Every row comes from one small tree of marks. The marks that hang from a mark follow it in brackets, in the order of their numbers. Every link used is in the known rows. Which tree was each row made from?
Known rows:
k_945[k_375]: [-1.09  0.04  0.52  1.37  0.39 -0.16 -1.49 -1.06  1.41  1.11 -0.82 -0.77
  0.38  2.35 -0.39 -0.06  0.59 -0.16  1.03 -1.71  0.38  1.54  1.66 -0.41
  1.24]
k_223[k_58[k_549[k_315]] k_339 k_375[k_945] k_628]: [ 7.45 -0.94 -2.48  0.38  0.01  1.15  0.05 -1.08 -1.94 -0.20 -4.34  0.25
  1.15  0.10 -3.71 -0.39  0.28 -3.31 -3.10 -2.26  0.47  1.97  1.17 -1.61
  3.03]
k_875[k_993[k_628]]: [-1.47 -0.69 -0.43 -0.60 -0.05  1.29 -0.30 -0.02  0.85 -1.25 -1.53 -1.29
  0.64  1.07 -0.80  0.96  1.63 -0.71  1.04 -1.94  0.73  1.08  2.15 -0.18
  1.04]
k_875[k_993[k_58[k_549] k_628[k_223[k_375[k_945]]]]]: [ 1.67 -2.52 -2.70 -0.45 -0.16  4.52  2.46  0.23 -1.32 -0.60 -3.41 -2.19
  2.34 -0.36 -3.03  2.44  1.05 -2.31  0.67 -2.92  0.24  2.29  1.66 -1.55
  1.24]
k_628[k_223]: [-0.15 -0.14 -0.05 -0.66 -0.69  1.97 -0.94 -0.18  0.43 -0.10 -0.71 -0.73
 -0.72  0.45 -0.25  0.90  2.17 -0.41 -0.05 -0.80 -0.52 -0.55  0.91 -1.82
  1.96]
k_375[k_223[k_339 k_628] k_945]: [ 3.07 -0.12 -1.88  1.55 -1.12  2.98 -0.08 -1.82 -2.43  1.36 -1.34 -0.81
  1.53  0.92 -1.80  0.57  1.16 -1.57 -0.03 -2.08 -0.59 -0.36 -0.09 -4.37
  1.93]
k_875[k_993[k_58[k_223[k_375]]]]: [-0.32 -1.21 -1.37 -0.66  0.08  5.06  0.16  0.61 -1.25 -1.78 -3.50 -2.24
  0.22 -0.16 -0.72  1.78  1.48 -0.02  0.06 -1.47  2.22  1.79  1.86 -0.32
  1.85]
k_945[k_375[k_223[k_58 k_339 k_628[k_993]]]]: [ 5.34 -1.81 -1.05  2.63 -0.80  1.81  0.32 -2.02 -0.21  3.48 -3.51  0.28
 -0.37  1.05 -1.06  0.81  1.93 -2.25 -0.29 -1.87  0.51  0.09  3.10 -1.21
  3.32]
k_375[k_223[k_58[k_993[k_875]] k_339] k_945]: [ 3.03  1.19 -1.81  1.06 -1.77  3.82  1.02 -0.85 -2.92  1.04 -0.68  0.68
  1.38 -0.44 -3.33  0.90  0.35 -2.72  1.12 -2.96  0.20 -1.45  0.34 -1.69
  1.40]
k_945[k_375[k_223[k_58[k_549 k_993] k_339]]]: [ 2.29  0.48  0.54  2.36 -1.78  2.72  0.80 -0.49 -1.86  1.94 -1.61  0.16
  0.98 -0.69 -3.08  0.80  0.09 -2.08  0.88 -4.23  0.80  1.19  1.46  1.16
  1.81]
k_223[k_58[k_993] k_375[k_945] k_628]: [ 5.26 -1.74 -0.54 -0.22 -0.98  1.42  0.86 -1.26 -1.58  0.86 -3.31 -0.70
 -0.70  0.94 -1.49  0.48  0.64 -2.25 -1.76 -1.97  2.28  0.36  0.16 -1.10
  4.80]
k_875[k_993]: [-1.45 -0.06 -0.33  0.00 -0.02  1.73 -1.44 -0.45 -0.18 -1.68 -1.46 -1.22
  0.37  2.19 -0.28  1.30  1.80  0.00  0.40 -2.08  0.70  1.51  1.37 -0.42
  1.56]
k_339[k_223[k_58[k_993[k_875]] k_375[k_945] k_628]]: [ 4.52 -0.49 -2.46 -1.32 -0.85  1.27  1.37 -0.45 -0.25  1.59 -3.49  0.32
 -0.50  0.79 -2.35  1.02  0.86 -3.31 -1.90 -1.90  2.17  0.13  0.35 -0.25
  2.85]
k_945[k_375[k_223[k_628]]]: [ 0.97  0.57 -0.65  1.98 -0.59  1.29 -1.15 -1.81 -0.19  1.59 -2.22 -1.43
  0.15  1.09 -0.56  0.64  0.73 -0.69  0.06 -2.25  0.36  0.96  1.78 -1.35
  2.75]
k_993[k_628]: [-1.08 -0.36  0.02 -0.55  0.11  0.37  0.19  0.29  1.44  0.11 -0.19 -0.81
  0.52  0.28 -0.45 -0.24  0.89 -0.68  0.80 -0.76  0.21 -0.61  1.41 -0.30
  0.65]
k_315[k_549]: [-0.42  1.25  0.33 -0.06  0.27  1.26 -1.71  1.07 -0.51 -1.15  0.16 -0.42
  0.66  2.11 -0.94  1.02  0.58  0.77  0.46 -0.71 -0.19  0.24 -0.33  0.48
  0.56]
k_223[k_58 k_375]: [ 2.44 -1.63 -0.02 -0.64  0.19  1.67 -1.32 -0.29  0.75 -0.09 -2.43 -0.80
 -0.21  1.50  0.43  0.04  1.64 -0.53 -0.97 -0.73  1.35  1.50  1.29  0.51
  3.34]
k_375[k_223[k_58[k_549[k_315]] k_339 k_628] k_945]: [ 5.96  1.01 -2.94  1.76 -1.23  2.33  0.32 -1.63 -3.04 -0.64 -3.53  0.02
  1.69 -0.60 -4.43  0.75  0.59 -3.09 -2.43 -3.41 -0.46  0.24  0.51 -2.34
  2.72]
k_339[k_223[k_58[k_549[k_315] k_993] k_375[k_945]]]: [ 3.46  0.80 -1.38 -0.81 -1.56  0.50  1.39 -0.21 -0.25 -1.43 -3.31  0.59
  0.31  0.26 -4.90  1.60  0.62 -3.23 -2.51 -2.75  2.32  0.95 -0.45  1.14
  2.27]
k_339[k_223[k_58 k_375]]: [ 1.50 -1.76 -0.77 -1.25 -0.20  1.32 -1.21 -0.09  2.40  0.39 -2.91 -0.28
 -0.39  2.12  0.25  0.76  2.36 -0.90 -1.43 -0.83  1.72  1.66  0.59  0.86
  2.42]
k_339[k_223[k_58[k_549 k_993[k_875]] k_375 k_628]]: [ 3.91  0.39 -1.91 -1.89 -0.92  1.01  1.75  1.46 -0.35  1.74 -3.42  0.37
 -0.67 -1.06 -2.16  0.78  0.52 -3.04 -2.66 -2.18  2.10  0.48  1.28  2.69
  2.34]
k_875[k_993[k_58[k_223[k_339] k_549[k_315]] k_628]]: [ 0.20  0.54 -2.69 -0.04 -0.17  3.90  2.06  1.56 -1.56 -2.41 -3.48 -0.68
  1.48 -3.22 -4.50  1.13  0.05 -2.20 -0.19 -2.70  0.56  0.43  3.08 -0.10
 -1.02]
k_339[k_223]: [-1.98  0.23 -0.52 -0.59 -0.28  0.47 -0.87  0.23  2.19  0.21 -0.66 -0.29
 -0.15  2.03 -0.10  0.85  1.93 -0.33 -0.52 -0.79  0.50 -0.03 -0.08 -0.20
  0.21]
k_223[k_58[k_549] k_375[k_945]]: [ 3.39 -1.38 -0.57  0.22 -0.24  1.62  0.19 -0.88 -0.92 -0.31 -2.11 -1.36
  1.80  1.89 -2.25  0.58  1.07 -1.53 -0.75 -2.89  0.95  2.06 -0.46 -0.30
  3.16]
k_628[k_993[k_58 k_875]]: [ 0.26  0.09 -2.82  0.39  1.08  1.77  1.99  1.34 -0.14  1.71 -0.38  0.11
  0.49  0.00 -0.10  0.76  0.41 -1.11 -0.02  0.37 -0.10 -2.49  2.70  0.17
 -0.69]
k_375[k_945]: [-0.23 -0.07 -0.39  0.60 -0.15  0.82 -0.53 -1.08 -0.44 -0.38 -0.04 -1.06
  1.24  2.58 -1.35  0.44  1.14 -0.47  0.69 -1.73  0.02 -0.08 -0.76 -2.56
  1.33]
k_58[k_549 k_993]: [-0.68  1.51  0.88 -0.19 -0.98  0.71  1.36  1.11 -1.53  0.04  0.40 -0.45
  0.11 -0.62 -1.88  0.56  0.18 -0.97 -0.13 -2.47  1.03 -0.82  0.11  1.32
  1.06]
k_58[k_549[k_315]]: [ 0.09  2.38 -0.76  0.07  0.01 -0.27 -0.44  0.46 -0.44 -2.01 -0.95 -0.19
  0.74 -0.37 -2.67  0.18  0.19 -1.00 -1.59 -1.71 -0.01  0.01  1.12  0.56
  0.66]

Write each row's tree:
[ 5.11 -2.44 -0.01 -0.49 -1.77  3.77  0.78 -1.02 -1.65  1.21 -2.43  0.43
 -0.41 -0.04 -2.54  0.78  1.82 -2.67  0.18 -1.72  0.92  0.49  0.45 -2.60
  3.40] => k_628[k_223[k_58[k_993] k_339 k_375[k_945]]]
[ 3.58 -2.37 -0.20 -0.27  0.31  2.36 -1.27 -0.21  0.35  1.07 -2.37  0.12
  0.22  1.04  0.23 -0.47  1.47 -1.04 -0.49 -0.49  0.77  1.79  1.74 -0.52
  2.27] => k_223[k_58 k_339 k_375]
[ 5.37 -1.21 -1.33 -0.97 -1.31  3.95  0.94 -0.44 -1.82  1.64 -2.16  1.10
 -0.03 -0.63 -3.21  0.61  1.24 -3.34  0.48 -1.69  0.39 -0.01  1.24 -2.18
  2.44] => k_628[k_223[k_58[k_993[k_875]] k_339 k_375[k_945]]]
[ 3.71  2.32 -1.30 -1.33 -0.48  0.86  0.87  1.27 -1.40 -1.23 -2.51  0.98
  0.02 -2.28 -3.80  0.14 -0.62 -3.00 -2.26 -1.86  1.68  0.10  2.38  2.99
  2.12] => k_223[k_58[k_549[k_315] k_993[k_875]] k_375]
[ 1.38 -2.80 -2.30 -0.19 -0.16  5.55  2.05 -0.13 -1.47 -0.44 -3.41 -1.71
  1.98 -0.46 -3.00  1.26  1.06 -1.82  1.76 -2.07  1.45  1.62  1.67 -2.94
  0.50] => k_875[k_993[k_58[k_223[k_339 k_375[k_945]]] k_628]]
[ 1.01  0.36 -1.08  1.59 -0.98  3.38 -0.34 -1.57 -1.96  0.49  0.13 -0.64
  2.23  1.41 -2.01  0.81  1.41 -1.09  1.43 -2.13 -0.59 -0.23 -0.50 -3.74
  0.86] => k_375[k_223[k_339] k_945]
[ 3.21 -0.24 -1.65  1.36 -1.48  1.62  1.68 -1.98 -1.71  1.10 -1.33 -1.09
  0.45  1.55 -1.83  1.97  2.20 -1.75 -0.48 -1.66  0.37 -2.18  0.19 -3.18
  3.16] => k_375[k_223[k_628[k_993]] k_945]
[ 3.37 -1.34 -1.08 -0.15  0.05  1.06 -0.15 -1.38 -0.94  0.68 -2.21 -1.37
  0.51  2.06 -0.83  0.15  1.01 -1.27 -1.04 -1.02  0.93  1.04  0.18 -2.78
  3.27] => k_223[k_375[k_945] k_628]
[ 4.41 -0.75 -1.20 -0.37 -0.45  2.68  0.85 -0.32 -1.82  1.54 -1.49  0.94
  0.80  0.24 -2.71 -0.17  0.17 -2.86  0.50 -1.60  1.16  0.25  1.00 -1.10
  1.78] => k_223[k_58[k_993[k_875]] k_339 k_375[k_945]]
[ 3.30  2.03 -3.77 -1.16  0.51  2.95  1.78  1.84 -2.36 -0.97 -3.87 -0.78
  0.32 -3.77 -3.47  0.17 -0.89 -2.38 -3.11 -0.94  1.26 -0.46  2.93  0.42
  1.18] => k_993[k_58[k_223[k_375 k_628] k_549[k_315]] k_875]
[ 3.31 -2.10 -0.62 -0.44 -0.65  3.43 -0.44 -1.08 -0.87  1.17 -1.35 -0.29
  0.77  1.20 -1.84  0.51  2.12 -1.73  0.77 -0.83 -0.48  1.14  0.58 -4.33
  1.89] => k_628[k_223[k_339 k_375[k_945]]]
[-2.02 -0.90 -1.61 -0.36 -0.12  4.08  1.38  0.79 -0.31 -1.71 -2.78 -2.09
  0.51 -1.10 -1.50  1.59  1.03 -0.59  1.04 -2.13  1.34  0.01  2.14 -0.51
  0.44] => k_875[k_993[k_58[k_223] k_628]]
[ 5.74 -2.08 -0.86 -0.24  0.15  1.87 -0.08  0.18 -1.11  1.84 -3.53 -0.38
  0.38 -0.16 -0.74 -0.61  0.98 -1.98 -2.20 -1.79  0.55  2.24  1.83  0.01
  3.02] => k_223[k_58[k_549] k_339 k_375 k_628]
[ 2.02 -0.85 -2.35  2.88 -0.01  2.07  1.72 -0.89 -0.60  3.11 -2.88 -1.04
 -0.02  0.37 -0.13  1.70  0.57 -1.22 -0.45 -1.17  0.52 -0.72  3.06 -0.90
  1.83] => k_945[k_375[k_223[k_628[k_993[k_58]]]]]
[ 4.00 -2.39 -0.66 -0.64 -0.72  2.88 -0.63 -1.65 -0.21 -0.18 -2.87 -0.88
  0.05  1.73 -1.39  1.13  2.41 -1.68 -0.44 -1.55  0.58  1.24  0.13 -2.66
  4.27] => k_628[k_223[k_58 k_375[k_945]]]
[ 6.30 -0.56 -3.25  1.43 -0.95  2.97  1.61 -1.76 -2.24  2.43 -2.32  0.59
  0.92  0.62 -2.53  1.04  1.74 -3.26 -0.44 -1.90 -0.36 -1.97  1.55 -2.89
  2.51] => k_375[k_223[k_58 k_339 k_628[k_993[k_875]]] k_945]
[ 2.48 -1.87  0.58 -2.00 -1.43  2.90  1.64  0.82 -0.07  1.90 -1.26  0.53
 -0.94 -2.41 -1.77  0.19  1.32 -2.46  1.07 -0.21  0.84 -0.39  2.40 -1.29
  1.55] => k_58[k_993[k_628[k_223[k_339 k_375]]]]
[ 0.13  1.22 -1.30 -1.18 -0.89  0.99  0.52  0.85  1.11  0.75 -1.37  0.95
 -0.84  0.33 -1.53  0.87  1.01 -1.93 -0.78 -1.63  1.36 -1.17  0.73  1.97
  0.80] => k_339[k_223[k_58[k_993[k_875]]]]
[ 4.51  1.63 -1.96  0.49 -1.53  3.37  1.78  0.83 -3.59  1.99 -1.93  0.52
  0.49 -2.77 -2.84  0.51 -0.08 -3.01 -1.24 -3.33  0.14 -1.25  1.73  0.64
  1.91] => k_375[k_223[k_58[k_549 k_993[k_875]] k_339 k_628]]
[ 4.08 -1.09 -3.77 -0.11  0.61  4.75  1.76  0.23 -2.78  1.90 -2.89 -0.90
  1.29 -1.32 -2.40 -0.15 -0.09 -2.36 -0.30 -0.86  0.57 -0.13  1.38 -3.61
  0.64] => k_993[k_58[k_223[k_339 k_375[k_945] k_628]] k_875]
[-1.71 -1.37 -2.21  0.13  0.87  2.62  0.87  0.77  0.34 -0.82 -2.38 -1.52
  1.18  0.22 -0.01  1.20  0.55 -0.65  0.67 -1.56  0.54  0.77  2.69  0.10
 -0.24] => k_875[k_993[k_58 k_628]]
[ 4.37 -1.33 -1.46 -0.93 -0.50  2.31  1.97  0.03 -0.80  1.80 -1.60  0.95
  1.18 -0.85 -3.28 -0.51 -0.02 -3.73  1.21 -1.63  1.12 -0.13  1.69 -0.77
  1.20] => k_223[k_58[k_993[k_628 k_875]] k_339 k_375[k_945]]
[ 5.51  0.62 -3.09  1.17 -1.18  2.03  2.48 -1.06 -2.62  1.42 -2.22 -0.46
  1.57  0.31 -3.45  1.76  1.41 -3.17 -1.21 -3.40 -0.02 -1.76  0.65 -0.90
  3.21] => k_375[k_223[k_58[k_549] k_628[k_993[k_875]]] k_945]
[ 2.58 -1.09  0.06 -0.48 -0.01  1.47 -0.30  0.40 -0.16 -0.15 -2.22 -1.05
  0.74  0.67 -0.83  0.27  1.24 -0.93 -1.32 -1.98  1.12  1.90  0.89  1.51
  2.93] => k_223[k_58[k_549] k_375]
[ 2.06 -2.86 -2.36 -0.81  0.12  5.08  1.91  1.49 -1.12  0.72 -3.53 -1.02
  1.66 -2.07 -1.89  1.54  1.04 -2.18  0.64 -1.80 -0.26  2.53  3.50 -0.64
  0.06] => k_875[k_993[k_58[k_549] k_628[k_223[k_339 k_375]]]]
[ 2.30 -0.28 -3.55  0.41  1.07  1.39  2.22  1.09 -0.67  2.57 -1.75 -0.04
 -0.28 -0.51  0.15  0.51  0.30 -1.63 -1.33  0.34 -0.11 -2.57  3.12 -0.32
  0.40] => k_223[k_628[k_993[k_58 k_875]]]
[ 4.16  2.06 -2.44  0.91 -1.92  2.57  2.29 -0.54 -3.86  0.68 -1.91 -0.67
  1.17 -1.11 -4.00  1.35 -0.10 -3.16 -1.08 -4.34  0.72 -1.48 -0.19 -0.21
  3.10] => k_375[k_223[k_58[k_549 k_993[k_875]] k_628] k_945]
[ 1.18  0.89 -0.52  0.97 -1.26  2.53 -0.19 -0.13 -1.26 -0.58 -1.40 -1.22
  1.32  0.09 -1.27  1.20  1.43 -0.74 -0.71 -3.27  0.27  0.21  0.21  0.86
  2.54] => k_375[k_223[k_58[k_549]]]
[ 5.16 -1.14 -1.91 -0.94  0.56  1.30  1.14  0.42 -0.68  3.28 -1.77  0.89
 -0.47 -0.08 -0.74 -0.37  1.27 -2.43 -0.82  0.78  0.48 -0.70  3.49 -1.24
  1.44] => k_223[k_339 k_375 k_628[k_993[k_875]]]
[ 1.98 -0.66 -3.02 -0.12  0.44  5.12  1.45  0.50 -2.09  1.00 -1.54 -0.73
  1.99 -0.87 -2.71  0.09  0.15 -1.72  1.10 -0.84  0.47 -0.21  1.08 -3.00
 -0.35] => k_993[k_58[k_223[k_339 k_375[k_945]]] k_875]
